Every row comes from one small tree of marks. The marks that hang from a mark follow it in brackets, in alphabetical order. Every link used is in the known rows. Which tree was each row made from?
Known rows:
benas{bega lazi vevevug{fono gotul vofamu}}: [ -3.3  -3.6  24.2  30.0 -11.0  33.7  -2.8   7.5 -27.1   2.4   8.6  -1.6
  15.9  28.7  11.2  20.7   8.8 -18.9  14.0 -29.9 -16.5  -4.1   8.6   8.3
   6.7 -11.6  18.3  -0.1 -13.1   0.6 -42.0  29.2]
nuru{bega{benas}}: [ 13.2   7.6  -6.0 -71.4  -9.6 -46.8  -8.5  -3.0  -1.9   1.7   5.6  17.5
 -16.1 -71.2 -11.3 -20.8 -28.4  51.1  21.5  49.1 -10.3 -47.0 -10.0  -6.9
  -3.9  11.7  -8.3   9.7  27.7 -28.0   0.0 -14.9]
gotul{vevevug{vofamu}}: [ 16.3   7.7   2.2 -13.0  14.9 -14.0 -15.3   3.7  15.0  -6.1  18.5   8.9
 -19.6  -4.2  -0.2 -62.8  -4.6  17.8   0.0  -4.5 -22.5 -62.3  -1.1  -9.2
 -16.0 -16.4 -12.5  29.0  20.9  -4.6   6.9  26.8]
benas{bega}: [  0.9   6.2  17.4 -44.5 -33.6 -13.4  -9.2   4.7  25.3 -22.6 -13.3  15.4
 -33.0 -17.4  12.5 -31.3 -31.0  25.8  11.9  30.9   9.3 -48.1   1.6   8.5
  -6.5  17.2 -10.5  29.8   5.1 -25.3 -26.2  31.2]
vevevug{benas{bega lazi} fono gotul vofamu}: [-10.6  -1.8  -8.4  34.4   5.3  21.0   3.5   3.2  -2.1  18.8 -11.4 -13.7
  25.8  39.2  -5.6  33.3  24.7 -22.5   7.5 -26.6   0.1  42.1 -37.1  20.8
  17.6  -8.1  15.2  -5.9 -40.7  17.2 -36.0  -9.5]
fono{vevevug{benas}}: [-26.3  13.4  -4.1 -38.0 -13.0 -10.6  -9.9  -7.9  17.3 -21.3  -1.1   4.1
 -24.2 -21.7  -3.7 -25.1 -18.6  13.8  -1.6  42.3  10.2   4.4   4.2 -28.5
  -5.1  29.8 -20.9   0.9  23.4  -7.3  42.3  -9.1]
lekes{vevevug{benas fono vofamu}}: [ 24.1 -14.4 -26.5  14.0  18.5 -12.9  29.5  -4.8  35.2   2.8  -8.4  -0.2
   1.0   8.5   1.4   0.6  22.2  -4.1 -31.3 -21.5  37.2  13.5  -3.8  -5.2
   3.7 -10.4 -12.3   2.4  18.5  14.3   8.7  -9.4]
garev{vevevug{benas fono vofamu}}: [ 11.2   2.2 -16.2  10.5  27.0  11.7  27.0 -30.6  17.9  10.0  14.7 -12.5
   4.1  21.8 -12.7 -10.9  29.4 -10.5 -23.9 -41.6  13.2  24.7 -25.0  -4.6
  -3.0 -22.2 -13.3   2.7 -19.6   7.0   7.6 -23.4]
vevevug{fono}: [  8.0   7.7  -1.0 -34.8 -11.0 -11.1   2.0  -2.0  35.6  -6.9   0.8   7.2
 -23.6 -15.3   0.6 -37.4  -7.4  26.6  -6.1 -15.3   9.4 -46.8 -17.7  11.0
  -7.3  -2.6 -14.8  16.6  34.1  -4.8   5.6  22.9]
garev{vevevug{benas fono gotul vofamu}}: [  9.4  -0.6 -23.6  20.7  34.6  15.7  37.0 -35.1  14.0  23.5   9.6 -18.6
   5.3  31.2 -16.7  10.6  37.3 -20.6 -31.1 -45.5  18.8  31.0 -27.6   4.8
   6.0 -45.8 -11.4 -26.9 -40.0  15.4  36.1 -17.3]
benas{lazi vevevug{gotul vofamu}}: [ -3.2   2.9  14.1  10.1 -10.0   8.0 -10.3   4.8 -36.7  -7.9   3.6   3.3
   2.5  12.6  10.1  11.1 -14.4  -2.3   9.5  -1.1 -18.4 -33.0  51.0  11.7
   1.0  -9.1   4.0 -14.1 -33.6   3.2  27.7  35.7]
nuru{bega{benas{lazi vevevug{fono vofamu}}}}: [ 13.4   2.2   4.4  -4.2  -1.1  -1.7 -17.8  10.7 -47.4   6.2  35.0   5.6
  28.0 -35.1  -9.4   6.6   5.2  19.4  36.7  -3.9 -41.5  -8.6   2.0 -10.6
   3.9   3.3  21.9   5.4  29.5  -8.2 -44.4 -16.0]
vevevug{benas{bega} fono vofamu}: [  4.6   1.1  -0.3  11.7  15.0  10.0  13.6  -5.7  25.1  13.6  -9.0  -4.1
   6.7  30.1  -4.0  -1.9  18.3  -0.5 -16.6 -16.6  13.1  25.3 -28.9  16.2
   4.1  -3.3  -0.5  19.3  -3.8  -3.6 -47.9 -13.0]
lekes{vevevug{benas}}: [ 19.0 -12.9 -19.7 -33.3 -14.4 -36.6  15.8   2.8  31.1 -17.9 -18.2  10.8
 -25.0 -26.8   7.4  -8.7 -19.4   8.1 -18.9  36.3  32.8   4.5  21.0  -7.6
  -4.2  21.6 -22.4   7.2  33.5   2.2  35.7  -2.3]
lekes{vevevug{benas{bega} gotul vofamu}}: [ 11.3 -23.6 -15.3  20.9   7.4 -17.8  32.7   7.2  16.3   1.9 -30.7  -2.9
  -8.1  14.3  14.0  32.3   8.3 -17.3 -27.1  24.5  38.7  17.9   7.9   3.1
  10.1  -7.2  -6.8 -12.9 -25.3  -0.8   5.0   1.5]
bega{benas}: [  5.0  11.7   3.3 -46.8  -7.0 -33.5 -18.6  -9.8  14.8  -8.7  -8.4  12.0
 -22.3 -53.8  -4.1 -32.2 -34.8  41.3  16.2  28.5  -2.8 -52.8   5.0 -10.6
 -21.7  13.0  -8.7  17.5  17.9  -8.8  13.0 -11.5]
lekes{vevevug{benas{bega lazi} fono gotul vofamu}}: [  7.4 -23.2 -23.1  40.4   0.8   9.7  17.0  13.9   5.7   9.0 -16.4  -4.2
  24.0  26.8   8.3  38.8  26.6 -34.3  -4.5 -23.6  20.9  44.1 -23.4  -0.3
  21.4  -8.9  11.0 -11.0 -18.5  23.3 -29.9  -0.5]
lekes{vevevug{benas fono gotul vofamu}}: [ 14.5 -21.4 -32.3  28.4  26.4 -11.9  41.2  -3.8  25.7  11.2 -14.9 -12.0
   5.5  17.4   3.1  19.9  32.9 -17.6 -41.5 -26.1  38.9  17.7  -8.2   5.8
   9.0 -30.4 -10.4 -23.7  -0.6  20.8  35.3  -6.4]
lekes{vevevug{benas vofamu}}: [ 20.4 -15.2 -24.6  -0.5  12.4 -24.6  22.2  -1.3  22.5  -7.6 -20.0   0.6
 -16.4   0.5   7.9   2.0   0.7   1.5 -26.7  22.1  34.5  -0.4  20.0  -5.2
  -0.7   2.3 -21.1   5.7   0.1   7.9  31.5  -1.0]

Which tree is each row?
[  5.8   3.4  16.0   5.6  14.6  -5.3   1.1  -7.4 -23.8   1.9   6.7  -0.5
  -4.9 -17.2  -4.8   2.3 -11.9  16.1  -6.5  10.1 -12.7 -45.2  41.6  -3.0
 -12.4 -12.5   5.7 -15.6 -12.0 -10.4  33.2  -5.4] => bega{benas{vevevug{gotul vofamu}}}
[-42.4   0.1  -1.2  25.6  -2.1  26.1 -11.7   4.5 -14.2  -4.5  -4.5  -8.7
  14.7  20.8   0.4  23.7  -2.6 -16.6  21.5  25.4   0.3  29.7 -17.0 -19.9
  10.7  12.9   2.9 -14.3 -46.5   3.5  -3.4  -1.1] => fono{vevevug{benas{bega lazi} gotul vofamu}}
[ -2.6   3.7 -20.5  26.1  19.9  11.8   4.9  -5.8  -2.2  23.1 -12.5  -9.9
  26.6  32.9  -8.7  23.1  25.2 -18.7  -7.3 -35.3  -1.3  28.6 -26.5  22.6
  15.4 -17.1   5.3 -19.5 -39.5  25.0  14.7 -12.4] => vevevug{benas{lazi} fono gotul vofamu}
[ -2.5  -2.1  35.9 -25.6 -53.1  10.0 -36.3  18.7 -27.8 -32.2   9.3  21.1
 -17.5 -12.1  20.7  -8.0 -41.5   5.5  41.5  27.4 -21.9 -12.9  41.1   1.8
  -7.2  38.3   9.9  27.4  19.2 -22.7 -45.2  40.5] => benas{bega lazi vevevug}
[  5.9   5.2  12.5  15.7   3.3  17.6 -26.1  -3.4 -30.9  -0.4  16.7   3.3
  18.7 -15.4  -5.8  -4.2  -6.0   9.9  31.3 -28.9 -34.7 -16.6  16.1 -10.2
  -8.4   2.8  18.8   9.5  17.8   3.4 -28.9 -12.2] => bega{benas{lazi vevevug{fono vofamu}}}
[ -0.2   2.7   7.9  28.1   9.3  18.5 -14.3  -2.6 -34.1  12.3  14.5  -7.2
  20.6  -5.3  -9.5  17.1   5.0  -2.7  17.4 -32.3 -28.7 -16.3  11.8  -1.3
  -5.7 -12.1  24.1 -13.8  -8.3   8.3  -1.6 -10.4] => bega{benas{lazi vevevug{fono gotul vofamu}}}
[-39.1   8.1 -17.2  17.4   6.4  13.8 -10.3  -2.2 -13.8  -2.6  -5.3 -10.3
  15.7  13.7  -5.2  13.6   0.7 -12.3  12.5  17.3   0.9  12.5  -2.3 -18.8
   2.8   2.1  -8.8 -32.0 -43.9  15.6  49.8  -9.1] => fono{vevevug{benas{lazi} gotul vofamu}}
[  4.7   4.3 -18.1  18.9  30.8   0.8  24.9 -12.5  18.6  26.7 -10.5 -13.2
  12.1  29.6 -11.0   9.3  30.2 -10.3 -34.9 -32.3  17.6  16.3 -23.6  27.2
   3.9 -29.1  -6.0 -19.8 -20.9  11.1  29.2 -14.8] => vevevug{benas fono gotul vofamu}
[-11.7  -2.0  -2.3   2.4 -14.9   9.2  -3.6   5.5   1.5  11.0 -12.3  -3.7
  20.9  12.4  -0.8  23.8   5.0 -21.0  15.8 -12.1  -2.3  48.7 -40.0  17.7
  16.2   9.9  13.8  -2.0  -5.4  13.5 -25.7  -7.4] => vevevug{benas{bega lazi} fono gotul}
[-10.4  -0.2   3.4 -17.2 -26.5  -3.5  -8.5   6.6  -3.9   0.9 -17.5   3.9
   8.4   7.3   1.9  20.1 -15.8 -16.4  18.7  32.0   2.6  37.7  -7.6  17.8
   9.1  22.5   7.0  -3.3 -27.5   2.2 -13.5  -0.4] => vevevug{benas{bega lazi} gotul}
[ 10.4   3.9  14.8  14.9  14.2   9.8  16.5  -3.4  -7.9   4.7   7.1  -5.2
  -3.0  18.6   1.2  -0.1  15.9  -1.0 -26.1 -38.0  -0.4 -33.0  22.4  15.9
  -2.3 -31.3  -0.7 -15.3   5.2  -3.4  18.4  25.3] => benas{vevevug{fono gotul vofamu}}
[  1.7   3.9  33.7 -22.5 -30.6  -0.2   2.1  11.3 -13.1 -16.9  -1.3  10.3
 -25.2  -4.5  16.3   0.7 -27.7   4.9  -5.0  27.5  -4.8 -26.0  37.6   7.5
  -3.6   6.5   3.7   0.5  15.3 -28.5  -3.2  36.3] => benas{bega vevevug{gotul}}
[  2.4  -1.4   4.6  -9.0   1.7 -11.1  -8.4  10.8 -62.0  10.3  20.8   5.1
  19.3 -34.4  -3.0  29.1 -10.5  12.6  33.8  29.0 -32.9 -19.9  25.2  -5.2
   5.8  -2.7  14.6 -17.5 -14.9  -9.3   0.0  -7.3] => nuru{bega{benas{lazi vevevug{gotul vofamu}}}}
[ 16.4   5.9  -0.1  -7.6  25.0 -14.4  -1.6   2.5   6.8   7.0  16.7   2.1
  -6.7  12.7  -7.4 -42.9   5.9   2.6 -10.4   3.2 -22.2   2.5  -3.3  -3.6
 -13.6  -4.9 -11.8  25.3  21.5   4.3  10.1  -6.8] => gotul{vevevug{benas vofamu}}
[ -0.9  -0.8  -4.7  30.1  19.6  10.2  23.5  -3.3  18.5  23.8 -15.1 -12.4
  10.1  35.0  -5.4  18.9  30.0 -14.0 -27.8 -24.5  16.0  25.6 -36.6  25.6
  10.5 -21.2   2.3  -8.6 -23.8   0.9 -23.6 -11.5] => vevevug{benas{bega} fono gotul vofamu}
[ -3.8   2.1   4.2   3.8  -7.7   6.5 -15.2   4.8  -3.5  -2.0 -16.2   1.8
  10.5  26.0   2.2  11.1  -9.1  -5.6  25.5  17.7  -2.9  22.3  -4.6   9.3
   5.7  26.1   6.2  19.1 -38.0  -0.3 -44.4  -3.7] => vevevug{benas{bega lazi} vofamu}
[ -1.5   3.2  11.9  14.9   1.2   6.1 -22.1  -0.1 -46.5  -0.4   4.0   1.2
  11.4 -16.8  -0.7  15.1 -16.8   5.0  25.0   4.9 -28.5 -31.0  41.0  -5.3
 -12.7  -3.3  14.3 -12.7 -26.2   4.5  18.8  -3.2] => bega{benas{lazi vevevug{gotul vofamu}}}
[ 16.8 -18.3 -31.0  13.7  18.0 -22.8  32.4  -1.5  17.3   3.2 -26.8  -4.3
  -8.8   7.8   5.8  19.7   6.9  -8.9 -33.3  15.7  37.9   2.0  16.7   1.6
   0.9 -20.8 -18.3 -25.6 -25.1  15.0  57.9  -0.9] => lekes{vevevug{benas gotul vofamu}}
[  4.1   3.5  14.4 -15.6 -10.5  -2.1   8.4  -2.9  -0.5  -3.3  12.6   2.6
 -16.7  -5.1   3.6  -9.0   3.2   4.2 -20.9 -23.1  -4.5 -26.1  18.0  14.6
  -6.4 -14.9  -1.4 -12.7  36.2  -6.5  27.2  28.4] => benas{vevevug{fono gotul}}
[  1.5   0.0  30.0 -10.8 -44.1  27.8 -25.2  19.0 -21.0 -23.1  21.8  13.3
  -1.0  -8.7  12.1  -8.4 -17.0   0.0  36.6  -6.6 -21.0   0.0  11.8   1.2
   0.9  28.9  16.3  27.5  43.8 -12.8 -64.6  30.5] => benas{bega lazi vevevug{fono}}
[  2.6  -1.0  11.9   9.5   0.7   7.7 -24.0  22.5 -10.8   0.2  15.4   3.7
  14.3  21.8   0.8 -19.6  -1.0 -14.6  28.5  10.7 -34.4  33.7 -12.0  -7.8
   1.8  18.6  10.4  32.8   5.3   7.1 -56.8  -0.8] => gotul{vevevug{benas{bega lazi} vofamu}}
[  6.7   5.8 -10.5   8.3  19.9  -1.9  17.7 -12.7  27.4  19.1 -10.9  -7.0
  -4.6  13.3  -2.7  -9.7  22.0   6.3 -24.0 -38.7  14.7 -45.2 -18.5  20.5
   2.8 -45.8  -9.7 -12.2 -21.6   8.6  26.8  20.4] => vevevug{fono gotul vofamu}
[  8.9   9.5  21.5 -23.0  -8.7  -5.0 -16.7  -4.8  -4.8  -9.1  24.2   6.8
 -13.0 -46.8  -5.9 -24.7 -18.5  24.9   2.4 -10.2 -15.3 -26.6  16.9  -9.5
 -19.4  10.8   7.8  16.7  67.3 -19.6  -9.0 -13.9] => bega{benas{vevevug{fono}}}
[ 20.3 -13.8 -25.1 -18.6  -4.5 -23.8  18.2   2.2  33.8  -6.1  -7.8   1.4
 -14.1 -20.3   2.0  -4.7   3.8  -1.2 -24.5  -6.2  33.3  18.5  -2.9  -7.0
   3.3   7.2 -14.9   3.2  53.0   7.8  15.5  -8.6] => lekes{vevevug{benas fono}}
[  7.1   1.9  14.0 -14.4  -0.4  -6.5  -2.1  -6.6 -12.4   1.9  18.3  -1.7
  -6.1 -37.6  -6.6  -7.7  -4.9  14.8  -6.4 -14.4 -16.9 -22.2  14.0   0.3
 -10.8  -7.6   8.0 -11.7  42.5  -9.9  18.5 -12.6] => bega{benas{vevevug{fono gotul}}}
[-30.8   9.1 -14.9   9.9  19.0   0.3   6.9 -13.2   6.9   0.8  -7.0 -10.9
  -3.3  10.1  -7.5   0.7   7.2  -2.3 -22.7  21.5  12.9  -0.8   1.5 -17.0
  -0.5  -9.5 -18.0 -28.9 -30.2   1.2  62.9 -10.2] => fono{vevevug{benas gotul vofamu}}
[-32.4   3.4   5.0   0.4  -0.8  14.1  -5.2   1.1  12.2 -14.4  -4.4  -5.4
  -7.2   7.4   0.6  -7.5  -5.3   4.4   0.4  34.8  15.7  10.7  -9.1 -29.2
  -2.8  24.5 -10.6   6.7 -14.3 -15.9 -12.7  -9.2] => fono{vevevug{benas{bega} vofamu}}
[-43.0   6.0 -13.7 -15.7 -14.7   1.1 -17.4   3.5 -10.4  -9.3  -2.0  -2.9
   1.0 -13.0  -1.6   1.8 -16.9  -8.2  16.3  36.4  -3.8  20.9  -1.1 -22.6
   6.8  18.1  -8.5 -26.5 -11.3   7.0  53.1  -1.7] => fono{vevevug{benas{lazi} gotul}}
[  3.8   5.1   5.8 -23.1  -8.7  -0.7   3.7   0.9  26.1   6.0  -8.2   0.3
  -6.8   1.7  -5.0  -6.5   2.2   0.4  -6.4   0.3  13.6  28.0 -34.0  15.5
   5.8  18.0   0.5  23.0  33.9  -8.2 -42.0 -12.4] => vevevug{benas{bega} fono}
[ 12.5  -2.1   5.9  21.4  21.6   5.2  -2.2   8.5  21.9  17.0  25.3  -0.4
   7.7  25.1  -7.4 -27.5  30.3  -9.7  -9.8 -29.0 -16.5  34.0 -45.7  -6.7
  -1.0  -7.6   3.9  34.0  41.1  -2.0 -63.4  -9.4] => gotul{vevevug{benas{bega} fono vofamu}}
[ -3.7   7.0  19.5 -20.0 -19.8  -7.3 -26.0   5.4 -41.0 -12.1   7.8   2.8
  -3.7 -39.3  -3.3   6.9 -35.0   7.8  28.6  22.7 -32.7 -23.2  40.4  -5.4
  -8.2  15.9  15.0  -7.4   8.6  -2.4  21.1  -5.9] => bega{benas{lazi vevevug{gotul}}}
[  7.4 -19.1 -36.4  35.6  14.5   0.8  19.2   4.8   8.1  15.1 -18.7 -12.5
  21.9  18.6   1.4  32.2  25.2 -27.1 -10.1 -30.8  24.5  26.9  -8.2   5.7
  15.9 -20.5   2.2 -22.1 -19.5  38.2  21.3  -2.6] => lekes{vevevug{benas{lazi} fono gotul vofamu}}
[-26.7  11.3 -10.9  -5.0  12.5   2.6  -6.9  -9.6  11.0 -11.1  -3.6  -2.3
  -9.9   2.5  -4.8 -21.7  -2.4  10.0 -10.5  24.9  11.4  -4.2   3.6 -28.5
 -11.4   7.9 -16.1  -4.9  -8.8  -1.7  32.5 -12.0] => fono{vevevug{benas vofamu}}
[-45.5   4.5   4.8 -26.9 -37.8  19.0 -32.0   9.7  -5.7 -26.3   4.5   6.0
  -2.3 -13.8   4.9  -4.3 -27.4  -2.7  40.9  50.7  -3.1  28.3 -11.3 -32.7
   3.6  47.6  -1.3  14.5   4.7  -9.0 -23.2   0.8] => fono{vevevug{benas{bega lazi}}}
[ 11.1   2.9  23.9  -5.6   3.9  -7.6 -13.0  -7.0 -16.2  -8.2   8.5   4.6
 -15.0 -27.5  -0.7 -15.5 -25.3  28.4   6.7  14.9 -17.3 -47.2  49.2 -11.6
 -23.0   6.7   1.7  13.2   6.7 -19.4   6.1 -10.3] => bega{benas{vevevug{vofamu}}}
[  1.3  -3.2  28.6  -7.1 -21.9  12.6   3.4   5.0  -1.6  -6.6  12.7   5.0
 -15.6  -2.0  10.5  -0.2  -8.1  -1.2 -10.7 -11.3   0.2 -12.4  12.1  14.1
   4.8  -3.5   8.4   0.5  39.0 -20.3 -24.4  30.5] => benas{bega vevevug{fono gotul}}
[ -3.8   1.9  -0.4  23.1   0.2  21.5  -7.0   1.7   6.3   7.9  -4.0  -1.4
  22.6  31.6   0.4  16.0  14.5 -13.1  21.7 -19.6  -2.4  40.1 -31.2  11.2
   9.7  12.1  12.1  16.2 -18.4   6.5 -60.2 -11.0] => vevevug{benas{bega lazi} fono vofamu}
